What can hang from each mark
k635: k103 k316 k466 k848
k848: k103 k316 k466 k541 k630 k635
k103: k466 k630 k848
k630: k466 k635 k848
k316: k103 k466 k630 k848
k466: k541
k541: k103 k316 k466 k630 k635 k848

Known rows, with every way that one mark hangs from another
k630{k848{k103 k316 k466 k541 k635}}: [ -4   5   9  -8   0  78 -11  11   4 -15   0  -5  -7  28 -11  19 -13   6
  11  11  -2  -5 -10  14  -3   0   5  -1   0   0  -4   0 -14   1  -1  -4
   5  -5 -10  -6 -11   6   7  -8   1  -1   8   2]
k635{k103 k466{k541}}: [-16  -4   7   5   0  30  -2   4   1  20  13  -4   2  -7   7  15 -12   2
  -8   3  -4   2   6   8  -2   1   0   0   2  -1  -4  -5   1   1   3  -6
  -3   5  -6   0 -16   4   0 -14   3  -3   0  -1]
k103{k466}: [ -2   6   2  -2   2   2  -5   5   3  10   5   1   5 -10   7   6  -6  -4
  -2   5   1  -3  -4   5   2  -1  -5   1   2  10  -5  -5 -13  -8   5  -1
  -3  -2  -4  -3 -10   8   0 -10  -1  -7  -2  -5]
k635{k316{k103}}: [ -7  -2   3  -4  -2  24  -1  12   4 -10   5   0   1  -2   4  12  -5  -4
  -1   2  -7  -1  -8  12  -4   9  -2  -2   5   5  -3  -3 -10  -2   2  -6
  -6  -5   1   1  -6   1   1  -6   6   0   1  -3]
k635{k103}: [ -2  -2   6  -1   0   9  -4  12   6  10   8   0   2  -2   4  11 -11   0
  -3   6  -4   2   0   9  -3   2  -5   0  -1   1  -3   2  -1   0   4  -4
   0   1  -2   1 -10  -1   1  -5   5 -10   2  -2]
k630{k635{k103 k848}}: [ -4  -1   4   6  -2  34  -7  13   9  -1   8  -2   2   8   1  17  -2  -3
  -1   3 -11   2 -19  12  -7  -3  -1   1  -7   2  -6  -2 -11   3   3  -2
   4   0   0   2 -16  -2   6 -11   4  -6   4  -3]
k466{k541}: [-16  -2  -1   3  -2   0  -7   4   6  -3   5  -4   2  -5   7  10  -2   1
  -2  -4  10  -2   4   2  -6  -1   2   0   0   5   2  -2 -14   1   7  -4
  -1   0  -5   0 -11   4   0  -4   3  -6   0   2]
k316{k848}: [ -7   2  -2   3   1  25   0  10   6   5   6  -8   1   2   5  12   1  -3
   6   1  -4  -5   0   7  -9  -3  -2  -2   0   4  -5   3 -11   1   0  -4
  -2  -8  -4  -4  -9   7   0   2   6  -2  -2  -4]
k316{k630 k848{k103{k466} k635}}: [ -1   2   2  -1   1  42   0  11   8  17   1   0  -2   1   7  20  -1  -2
   8   6 -14  -4  -5  17 -11   0   6  -5   5  13  -5   2  -5   5  -3  -5
   1  -5  -3  -5 -11  12   0  -9   4 -15   3  12]
k316{k466{k541} k848{k630}}: [-15   2  -4   8   0  34  -2   2   1   9   2  -3  -1  -3   5  15   8   7
   7  -4  -4  -6  15   7 -15  -5   4  -4  -1   8  -6  -1  -6  -3  -3  -7
   2 -10  -6  -7 -12  12   0  -5   5  -6  -1   8]
k848{k103}: [ 5  0  6 -1  2 21 -7  9  5 13 10 -2 -1  3  3 10 -6 -2  4 10 -2  2  0 10
 -1  5 -1  0  6  7 -3  3  1  0  4 -3 -2  0 -4 -1 -8 -1  2 -1  1 -7  1  4]
k848{k316 k630{k466{k541}} k635}: [ -8   0  -1  -6  -1  50 -20   3   4 -10  -7   0   3  10  -6  15  -8  17
   9  -4  -2  -8 -18  10 -10   6  10  -3  -5  -1   2  -3  -6   5   3  -6
   9  -6  -7  -3 -15   6   6 -19   7 -17   8  11]
k541{k103 k316{k630} k466 k635{k848}}: [-28  -3   1   5   4  73   2   2  11 -12   1   0  -2  11  20  10  -6  -3
  10  -3   8  -6 -10   7 -46  -2   5  -8   2  25 -16  13  -9   2   2  -7
   6   0  -5   1 -15  14  -2 -19  -1  -9  -2   1]
k635{k103 k848}: [ -2  -3   6   3  -2  34  -1  17   4   9  10   1   3   6   6  13  -4  -6
  -5  11  -2   3  -8  13  -6   1  -4   0  -4   0 -12   0  -6   3   3  -1
   1   1  -1   1 -11  -1   3  -8   5  -6   4  -1]
k848{k103{k630} k316{k466{k541}} k635}: [  3   2   4  -6   0  64 -12   5   6   0  -5  11  -2   3  -4  20  -8   1
   5   7  -1  -2  -8  17   0   5  11  -1   9   2   1   1   2   2   1  -5
   4  -3  -6  -3 -11   5   5 -16   1 -14  10  10]
k103{k630{k466{k541} k635 k848}}: [-15   7  -1  -3  -1  36 -15   3   8  -3   1  -5   3   0   4  14   4   0
   0   6  -5  -5 -19   8 -19  -6   5   1  -2   9  -4  -2 -16  -5  -3  -4
   5  -2  -4  -1 -20   7   7 -17   4  -8  -1  -5]
k466{k541{k848{k103}}}: [-15  -3  -1   6  -1  23  -6   7   9   3   6 -11   1   2   3  11   0   2
   4   1  10   0  -1   5 -11  -1   4  -1   1  11  -2   3 -11   3   6  -7
  -2   3  -8   0 -10   6   2  -2   1  -5   0   5]
k541{k103 k848}: [-10  -1  -3   3   3  34  -4   9  10  -2   7 -14  -1   9   9   5   0  -1
   7   2   1  -2 -10   5 -25   0  -2  -1  -1  15 -11   9  -9  -1   1 -10
   0   3  -7   2  -7   5   0   1  -1  -5  -5  -6]
k466{k541{k103 k630}}: [-18  -5  -1   8   0   9  -7   0   7  -6   7  -7  -1   1  15   4  -5   1
  -1  -4  11  -2   2   3 -21   0   5  -1   3  19  -1   0 -13   1   4  -8
   3   6  -7   1 -13   5   0 -11   2  -6  -2   1]
k541{k103 k466 k848{k630 k635}}: [-20  -1  -1   3   6  40 -10   5  11   6   3 -13  -3  19   7   9 -11   6
  13   2  -1  -3 -12   7 -35  -2   3  -6   1  23 -11   8  -9   0   2 -10
   9   2 -11   2 -10   8  -1 -12   0 -11  -2   1]
k635{k466{k541} k848{k316}}: [-19  -1   2   5  -2  66  -2   7  -2   1  10  -4   5   6   8  14   2   0
  -4   2   5  -4 -10  10  -4   2   5   0  -1  -3 -10  -8 -12   3   2  -4
  -3  -3  -6  -3 -15   7   2 -14   0   6   3  -1]
k541{k316}: [-14   0   1  -4   2  33  -4   5   7 -15   2  -2   3  -3   5   3  -9   3
   7  -1  10  -2  -5   4  -9   0  -5  -2  -1   2   0   7  -9   0   5  -6
  -4  -6  -3  -1  -7   7   1  -1   3  -5   0  -4]
k541{k316{k848} k630 k635}: [-19  -4  -3   5   4  68  -1   3  13 -18  -3 -10   3  12   7   4  -7  -2
  15  -8   6  -5 -11   9 -33  -6   3  -7   5  18  -7  12 -12   2   1  -8
   0  -5  -6  -2  -9  16  -1 -16   9  -4  -1   0]
k630{k466 k848{k103 k635}}: [  3   4   0  -6   4  73 -13  11   5   4   7   1  -3   8   1  14   1   6
   7   8  -4  -1  -7  10 -12   0   5   0  -4   4  -9   3  -7   2   1  -2
   4   0  -7  -4 -18   4   7  -8   4 -13   0   7]
k848{k541{k103{k630} k316}}: [-20   4   4  -4  -1  31  -6   2   6 -17  -2  -5  -1  11   8   9 -19  -6
  10   3   9  -4  -5   4 -17  -2  -2  -1   0   7  -3  10 -13  -2  -1  -9
   6   0  -4  -3  -4   5   4 -10   1  -1   1  -8]
k316{k466 k630}: [-13   7  -1  -1  -1  11   1   4   0  10   3  13   0 -11  16  12  10   6
  -2  -2 -10  -4  12   9 -12   0   0  -3  -3   5  -4   2   1  -8  -2  -6
  -2  -9   0  -5  -8   9  -5  -6   2 -13  -4  11]
k541{k316 k630{k635} k848}: [-26  -3  -3   6   2  61  -7   4  15 -23   2 -17   3  15   4   0  -6   7
  14  -4   6   0 -24   8 -28  -6   0  -5  -2  16  -1  11 -16   1   1 -13
  -1  -3  -7   1  -9  14   2 -13   3   0  -2  -1]
k635{k103 k466 k848{k316}}: [ -8  -2   8   3   0  73   1  14  -1  12  13  -2   4   8   5  16  -6  -1
  -6  11  -7   0 -12  16  -1   4   0   0  -2  -7 -14  -6   0   3   0  -4
  -2  -1  -3  -1 -15   3   3 -16   2   2   5  -4]
k466{k541{k316}}: [-22  -3  -1   3  -1  22  -5   2   7 -14   2  -4   2  -6   6   7  -6   4
   2  -5  18  -2   2   1  -9  -2   2  -2   0   5   3   3 -14   3   7  -6
  -3  -2  -6   0 -11   8   2  -4   2  -5   1   1]
k103{k848}: [  0   4   3  -1   0  23  -5  13  11  13   9   0   3   3   4   8   4   2
   2   6   9  -1  -7  10  -3  -1  -4  -1   3   9  -8   5 -12  -2   3   0
  -2  -8  -1   0  -8   4   3   6   5  -4  -1  -3]
k316{k103{k848} k466{k541}}: [ -9   5   3   6   0  25   4   5   6   2   9   7  -6 -16  14  15  11   1
   4  -3   2   0  14  12  -9  -2   1  -1   5  14  -6   4  -4  -7   4  -9
  -3  -5  -3  -1 -11   4  -2  -1   3  -5  -3   8]
k848{k103 k316 k466 k541{k630} k635}: [ -2   5  16  -3   1  68 -11   2   0 -13  -2  -1  -7  31  -9  19 -29   7
  13   6  -2  -3  -8  19   2   6   8  -3   6   4   4   2  -7   2   1  -8
  10  -4 -12  -8  -7   8   6 -22   2  -1  12   9]

Rows
[-14   3   3  -6   2  36  -1   2   7 -16   1  -3   1 -11  11   6  -8  -1
   9   1   3  -2  -9   9 -15   1  -3  -2   4   8  -1   9  -4  -4   2 -11
  -2  -5  -3   0 -10   6   1  -9   4  -5  -1  -3]
k541{k316{k103{k630{k466}}}}
[-20   4   1   1  -3  22   2  10   6   3   1  -6  -1   9  10  18   1  -1
   9  -1  -9  -8   2  11 -17  -4   2  -4  -4   6  -3   5 -12   2  -6  -7
   3  -8  -1  -6  -6  10   0  -5   6  -4   0   5]
k316{k630 k848{k541}}
[ -3  10   6  -1  -1  22  -4   9   8  15   5   2   4   3   3  11  -7  -3
   3  10  11  -2  -7   8   4  -5  -5   0   3  15 -11   1 -21  -7   3   0
   2  -4  -3  -5  -7  10   5  -5   2  -2   0  -5]
k103{k466 k848{k541}}
[  0  -2   2   0   0  56  -8  10   8  -1   0  -4   3  18  -3  14   1  -3
   9   4  -4  -5 -19  14 -18   2   5  -3   1   9 -13   2  -5   2   3  -2
   3  -3  -3  -1  -9   4   2 -12   5  -9   5   4]
k541{k635{k848{k103 k316 k630}}}
[-21  -4  -2   2   0  39  -6  -2  11 -16  -3  -5   1  -2   8  10  -7  -5
   5  -5  14  -4  -7   3 -28  -2   7  -2   5  17  -5   6 -12   2   4  -8
   2   4  -6   2 -13  10   2 -12   2 -10   0  -3]
k466{k541{k103{k630} k316 k635}}
[-12   3   7   1  -4  17  -4   7   8   5   4   0   0   5   5  19  -2   6
   1   2 -14  -3 -10  14 -11  -1   0  -2  -4   8   0   0  -7  -1  -2  -6
   4  -5   0  -1 -13   6   3 -10   4 -10   2   5]
k316{k630{k635{k103{k848{k466 k541}}}}}
[-21  -6   5   3  -4  66   0   8  -4   1   8  -7   3   6   6  16  -1  -2
  -3   5  -7  -1 -16  17 -13   8   4  -4   5   6 -15 -13 -11   1  -2  -7
  -4  -4  -2   0 -14   7   3 -21   6   7   3   3]
k635{k316{k103} k466{k541} k848{k630}}
[-20   1   2  -3   0  64 -10  11   9 -20   1  -9  -5  26   2  13  -6   1
   9   4   5  -9  -9   5 -22  -6   5  -2  -3   7 -10   4 -19  -1  -1  -5
   7  -1  -7  -3 -11   6   4 -10   0   0   2  -6]
k630{k848{k316 k541{k103 k466 k635}}}
[ 13   3   5  -5   3  33 -10   8   6  14   3   5  -1   1  -2  15 -14  -6
   5  10  -5   3  -7  13   4   4   2   0   8  10  -4  -1  -5   2   7  -1
   1   2  -6  -2 -10   4   3 -11   1 -16   4   7]
k848{k103{k466} k635}
[-26   3   2   2   3  38  -3   9  10  -2   4 -12   0   8   7  10  -5   3
   8   4   2  -6 -12   9 -20  -2   0  -4   4  13  -4   6  -9  -4   2 -11
   1  -5 -10   0  -9   9  -3 -12  -1   1   0  -4]
k541{k466 k848{k316{k103{k630}}}}
[ -9   1  13   6  -2  40   0  11  -1   3   8  -3  -1  19   5  15 -15  -2
  -1  11  -2   2  -4  15  -8   0  -3  -2  -3   4 -11   0 -10   0   0  -5
   6  -1  -5  -4  -9   4   4 -18   5   2   5   0]
k635{k103 k848{k466 k541{k630}}}
[ -8   6   5  -2  -4  45  -9   9   7   2   1   0   1  18  -4  12  -2  12
  10   6   7  -6  -7  12  -4  -1   1  -3  -1   5  -7   4 -10  -3  -2  -4
   6 -11  -3  -5  -5   6   6  -3   5  -1   5   2]
k103{k848{k316{k466} k541 k630}}
[-21  -4   2   1  -2  46  -4   4  -2   5   8  -1   6  -2   3  13  -8   1
 -10   0   0  -2  -2   8  -1   7   2  -2   5  -1  -5 -11 -12  -1   1  -4
  -8  -3  -4  -1 -12   9   2 -13   4   4  -1  -3]
k635{k316 k466{k541}}
[-25   1   4   1  -1  32  -5   4   6  -7   0  -1  -3  19   9  16 -16  -5
   6  -2   1  -6  -1   6 -24  -1   3  -4   0  13  -8   6 -16  -1   1  -7
   9   1  -4  -2  -7   6   1 -17   2  -3   0  -2]
k848{k541{k103 k466 k635{k316{k630}}}}
[  0   0   6   1   2  36  -3  10  11  10   4   0   2   5  -2  16  -3  -2
   2   2  -4  -1  -7  12 -13  -1  -1  -2   3  10 -11   6  -4  -1   5  -1
   1  -2  -3   1 -10   6   1  -7   7 -11   1  -2]
k541{k635{k103{k848{k466}}}}
[-11   2   2   5  -1  45  -7   6   4   1  11  -5   4   7   4  15   2  -3
   0   0 -12   0 -18  11  -6  -4  -1   2  -4   0  -8  -6 -13  -1   2  -2
   0  -4  -2   0 -17   3   3 -12   2   1  -1  -5]
k630{k635{k466 k848}}
[ -2   2   4   2  -2  61  -4  10   2   2   4   4   1   8   5  14   4  -5
   0  12   4  -2 -10  15  -6   3   5  -1   2   3 -10  -1  -5   0   0  -3
   1  -5  -4  -4 -11   4   4 -11   0  -2   6   4]
k635{k848{k103{k630} k316{k466{k541}}}}
[ -6   0   0   2   1  63 -14   8   9   1   3 -16   2  18  -8  12  -1  13
  14   6  -8  -4 -24  12 -16   3   4  -3  -4   9  -4   3  -1   2  -1 -11
   4  -3  -8  -1 -12   7   7 -10   1  -6   3   5]
k541{k848{k103 k316 k630{k466 k635}}}
[-25   1   3   4   4  24  -8   7   7   3  10  -7  -2  15  14   0  -8   5
   2   4   7  -4   0   6 -24  -6   0  -4   5  19  -5   2 -17  -5   1  -5
   4  -2  -9  -2 -13   8  -3 -17   3   1  -4   0]
k541{k466 k630{k848}}
[ -8   2   1  -4  -1  33 -11   3   1  -5  -2   0   3   7  -2   9  -1  15
   6   2  -5  -8  -6   9  -7   5   2  -3  -2   0  -2  -3   1  -5  -1  -7
   3 -11  -4  -5  -8   6   1  -9   2  -7   4   5]
k848{k316{k466} k630}
[ -5   5   0  -2   3  21  -8   2   4   4   5  -2   1  -3  15   7  -4  -5
   0   6  -2  -4  -8   6 -21   4   0   1   3  14  -8   5  -3  -5  -1  -7
   5   2  -3   0 -13   3   2 -10   1 -10  -4  -8]
k541{k103{k630{k466}}}
[-23   4   2  -3  -2  41  -5   2   7 -17  -5  -1   1  11   5  14 -12   0
  13  -6   4  -6  -3   6 -20  -4   1  -4  -6   4  -3  11 -12   0   2  -8
   5  -3  -3  -5  -5  10   2 -14   5  -7   0   3]
k848{k541{k316{k630{k466}} k635}}
[-13  -7   5   3   1  57  -4   6   6   7   5  -3   5  11   4  10 -13  -4
  -4  -1 -10  -1 -11  15 -21   4   3  -4   9  12 -11  -2  -4  -1   1  -6
  -1   3  -3   0 -11  10  -1 -28   9  -3   0   0]
k541{k630 k635{k103 k316 k466}}
[-26  -5  -1   7  -2  26  -8  -1  10 -20   3  -7   2   1   8   5  -7   5
   4  -8  14  -1  -6   3 -17  -4   4  -2   1  13   5   2 -18   3   6  -8
   1   0  -7   1 -14   9   2 -14   3  -3   1   3]
k466{k541{k316 k630{k635}}}
[ 1 -1  6 -4 -1 41 -6 10  6  2  3  0 -1  8  2 13 -3  6  4  9 -5 -5 -9 14
 -3  9  5 -3  3  4  2  1  5  3  0 -6  0 -4 -3 -2 -9  3  2 -6 -1 -7  6  9]
k848{k103 k316{k630}}
[-23  -1   2   7   5  20  -7   2  10   5   5  -4   1  13  13   5 -10  -2
   5  -5   3  -5  -2   7 -30  -5   3  -6   7  23  -7   6 -12  -4   6  -5
   6   0  -8   0 -11  10  -6 -25   5  -6  -4   2]
k541{k466 k630 k635}
[-16  -3  -2   5  -2  25  -6   5   8  -6   2  -3   3   2   5  14   4  -5
   1  -5  10  -3  -4   4 -16  -3   5  -1   0   9  -7   0 -17   3   8  -2
   0   1  -5   0 -12   6   0  -9   4  -8   1   3]
k466{k541{k635{k848}}}
[-15   0  12   2  -3  33 -17   3   5   5   2  -9  -5  30  -7  18 -23   6
  13  10  -9  -2  -9  12 -10   2   3  -5   2  12  -1  -1  -8   0  -1  -7
  13  -1  -6  -3 -10   2   9 -21   3  -1   7   7]
k848{k103 k541{k466} k630{k635{k316}}}
[ -8   0   2   1   5  47  -8   5   6 -10   7  -9  -6  18  12   2  -8   2
   4   3  -1  -2  -9  10 -28  -1   3  -2   4  21  -9   3 -13  -2  -2  -7
   6   2  -9  -1 -13   7   1 -13   2  -5  -2  -2]
k541{k103 k630{k848{k466 k635}}}
[-12   0   3   0  -4  49  -8  10   2 -14   1  -7   1  27   2  11  -6   1
   9   7   3  -6 -19  10 -15   2   2  -2  -7   3 -11   0 -14   3  -2  -6
   9  -4  -3  -4  -7   1   6 -12   2   0   6  -1]
k635{k848{k316 k541{k103} k630}}
[-13   1   4  -1  -2  44  -4   8  -1  -4   0  -7   1  16  -5  16 -11   4
   3   4  -7  -7  -6  12  -7   5   0  -5   2   2  -6  -5 -16  -2  -5  -4
   1 -11  -4  -6  -6  10   5  -8   8   4   4  -3]
k635{k316{k848{k466 k541 k630}}}
[ -9  -1   0  -7  -2  35  -6   9   5  -8  -1   8   0  -3   5  18  -5   1
   1  -4  -8  -2 -11  14  -9   6   6  -3   1   4   0  -2 -12   4   3  -5
   0  -3  -1   0 -10   4   2 -14   8 -14   4   9]
k848{k635{k316{k103 k630{k466{k541}}}}}
[ -7   8   3  -1  -3  47 -11   7  13   3  -1   4   4   3  -1  16   6   2
   0   8   3  -5 -21  15  -7  -4   4   0   5  10  -5   1 -12  -5  -3  -3
   4 -10  -1  -1 -15   8   7  -9   4  -4   4  -6]
k103{k630{k635} k848{k316{k466{k541}}}}
[ -1   4   2   0   0  29  -7   8  11  15   3   6   4  -6   2  13  -3   0
   0   5  14   0 -10   9   2  -4   2   0   6  17  -8  -2 -22  -1   7   2
   0  -2  -5  -2 -13  11   4  -7   3 -11   3   1]
k103{k466{k541} k848{k635}}
[  0   0   6  -7   1  71  -8   8   4   7   2   4  -1  10  -1  20 -10   6
   6   6 -12  -3 -14  19   0   9  10  -3   6  -1   0  -1   6   7   1  -6
   1  -2  -5  -2 -12   6   2 -15   1 -12   8  12]
k848{k103 k316{k630} k635{k466}}
[-10  -3  -1  -4  -1  33  -5   9   8  -4  -3   2   5   6   2  15   0  -4
   0  -3  -7  -6 -12  11 -18   4   3  -5   3   8  -8   1 -10  -1   2  -2
  -3  -4   1   0  -7   8  -1 -11   7 -10   0   2]
k541{k635{k316{k630}}}
[-11   2  -3   5   2  25  -8  -1   1   1   8   0   1  -9  14   9   0   6
  -1  -5   6  -4   4   1 -15   2   3   1  -6   8  -3   2  -7  -1   4  -7
   4   2  -7  -2 -18   5   3 -10   2 -10  -4   2]
k630{k466{k541{k103}}}
[-18   5   2   0  -3  40  -4   8   6  -1   3   8  -5   4   8  20   7   7
   2   1 -17  -3   4  12 -17  -7   2  -2  -9   3  -6   1  -6  -6  -7  -7
   5  -5   0  -4 -14   8   2 -11   2 -11  -1  10]
k316{k466 k630{k635{k103} k848{k541}}}
[-16   1  -3   6  -1  41   2   6   6  12   3  -2   1  -5  13  20   8   5
   4  -4  -9  -8   2  10 -24  -2   7  -5  -5  10  -5   4  -5   4  -4  -7
   3  -4  -3  -4 -17  13   0 -11   8 -13  -2  10]
k316{k630{k466{k541{k635{k103}}}} k848}
[ -3   4   2   4   3  22   8   9   6   2   7  -9  -3 -11  12  15   1 -10
   9   2 -12  -4  -1  13  -9  -3  -3  -1   6  16  -7   0 -10  -4   1  -9
  -3  -4  -4  -3 -11   7  -2  -7   3  -1  -2  -4]
k316{k103{k466} k848}
